Each row was made from one walk, in order. Every step used is in the known rows, and no mark comes twice. Write each row's walk.
Known rows:
q-h-w-u: [ 18, -21,  19, -14,  41,  -1,  -6,  12, -23, -56, -18,  16, -15,  -6,   6,
   9,  -7,   1, -17]
u-q-h: [ 23,   3, -10, -25, -33, -18, -36,  19, -12, -26, -28,  38, -17,  36,  22,
  23, -29,  12,   1]
q-a-c: [ 34, -14,  35, -84, -26,  16,  -9,  20, -44, -17,  13, -24,   7,  11,  -3,
 -16, -16,  -3,  43]
c-h-w-u-q: [-10, -16,  -8,  -3,  27,  -8,  -8,  13, -12, -26,   6,  25, -19,  20,  20,
 -21,  34,   8, -27]
c-a-w-u-q-h: [ 28, -17,   1, -35,  -6,  16,  11, -19,  -5, -35,  46, -18,  18,  32,   8,
  13,  36,  15,  10]
a-c-h: [ 18, -16,  23, -92, -18,  14, -19,  55, -31,   6,  17,  -1, -22,   8,  20,
 -31,  51,  61,  13]
c-u-q-h: [ 17,   9, -32,  18, -19, -15, -40,  36,  17, -21,  -3,  10, -55,  26,  23,
  29,   4,  20,  -9]
w-u-q-h: [ 34,   8,  -3,  15,   6,  -5, -12, -32,  -7, -36, -10,  27, -18,  20,  39,
  32, -14,  -9,   6]
h-w-u-q: [-22, -24,  37,   7,  16,  16,  21, -66, -20, -13, -16,  45, -16,   8,  36,
   6,  -1, -51, -39]
a-c-h-w-u: [  5, -30,  34, -68,   3,  24,  -1,  32, -41,   3,  14,   3, -16,   0,  27,
 -27,  50,  33,  -9]
q-h-w-u-c-a: [ 13, -23,   6, -11,  23, -10, -14,  15, -23, -66,  -7,  15,  -8,   5,   2,
   6,  -7, -10, -19]
q-h-w-u-c: [ 13, -23,  13, -11,  25,  -8, -15,   8, -26, -65, -24,  27, -16,  -1,   6,
  12, -18,  -4, -19]
h-w: [-31, -29,  48, -39,  14,  13,  14, -34, -16,  -9, -13,  39, -25,   1,  10,
 -21,  11, -25, -36]
q-a-c-u-w: [ 38, -15,  13, -54, -21,   3, -16,  30, -36, -24,  15, -34,  -9,  14,   4,
   8, -17,  -4,  36]
h-w-u-c-a: [-27, -28,  30,  -3,  11,   7,  14, -59, -19, -34,   2,  38, -16,   8,  20,
  -7,   9, -53, -38]
h-w-u: [-19, -25,  46,  -5,  36,  19,  25, -62, -16, -19,  -7,  34, -22,  -5,  25,
  -8,  14, -41, -34]
q-a-w-u-c-h: [ 34, -20,   7, -38,  -2,  12,   2, -23, -31, -60,  14, -17,  18,  21,  -6,
  14, -20,   8,  34]
q-u: [ 24,   7,   2, -13,   0,   2, -33,  -1,  13, -42,  -7, -13,  -7,  -2,  18,
  11,  28,   0,   5]

Which walk is each row?
[ -4, -16, -10,  -3,  25,  -9,  -9,  18, -20, -34,   8,  12,  -7,  22,  12,
 -21,  19,  -3, -16] : c-h-w-u-q-a
[ 34,   0, -11,  -3,   4, -21, -37,  -9,   6, -56, -21,  -7,  -8,   8,  30,
  42,   7,  -9,   5] : q-u-w
[  2,  11, -22,  14, -28,  -9, -31,   6,  23,  -2,   5,  18, -60,  30,  31,
  21,  15,   8, -11] : c-u-q
[-26, -16, -10, -34, -28, -27, -37,  10, -14, -47, -13,  56, -34,  28,   5,
 -20,   4,  10, -25] : u-c-h-w
[ 10, -23,  21, -41, -32,  24, -17,  41, -30,   9,  -2,   3, -36,   6,  34,
  14,  20,  22, -14] : a-c-u-q-h-w
[ 29,   7,   3,  12,  -4,  -1,  -2, -53, -12, -29,   3,  15,  -7,  26,  35,
  23, -23, -36,  19] : w-u-q-a
[ -9, -16,  -1, -12,  41,  -6,  -4,  15,  -8, -30,  12,  17, -23,  10,  12,
 -30,  44,  15, -24] : c-h-w-u
[-11, -32,  44,  -7,   7,  25,  23, -50, -40, -11, -10,  26,  -1,   6,  32,
   5, -11, -56, -26] : h-w-u-q-a-c
[ 16,   2, -22,   5,   4, -27, -27,   4,  22, -26,   3,   7, -68,  20,  27,
  32,  15,  14,  -5] : c-u-w
[ 19, -10,   9, -37, -48,   7,  -7, -28, -25, -19, -11,  17,  12,  44,  15,
  27, -40,  -9,  18] : u-q-a-w
[ 17,   4,   0, -29, -48, -11, -22, -11, -19, -16, -11,  22,   0,  45,  15,
  11, -44, -27,  19] : u-q-a
[  4,  -2, -23,  23, -12, -10, -32,  29,  10, -20,  -8,  15, -52,  22,  23,
  28,   3,   6, -24] : c-u-q-h-w
[  3, -28,  28, -58, -10,  23,  -4,  30, -44,   7,   6,  11, -13,   9,  34,
 -18,  39,  26, -12] : a-c-h-w-u-q
[ 33,   0,  12,  -3, -13,  10,  -1, -43, -25, -19,   4,   9,  -3,  22,  41,
  23, -19, -29,  21] : w-u-q-a-c
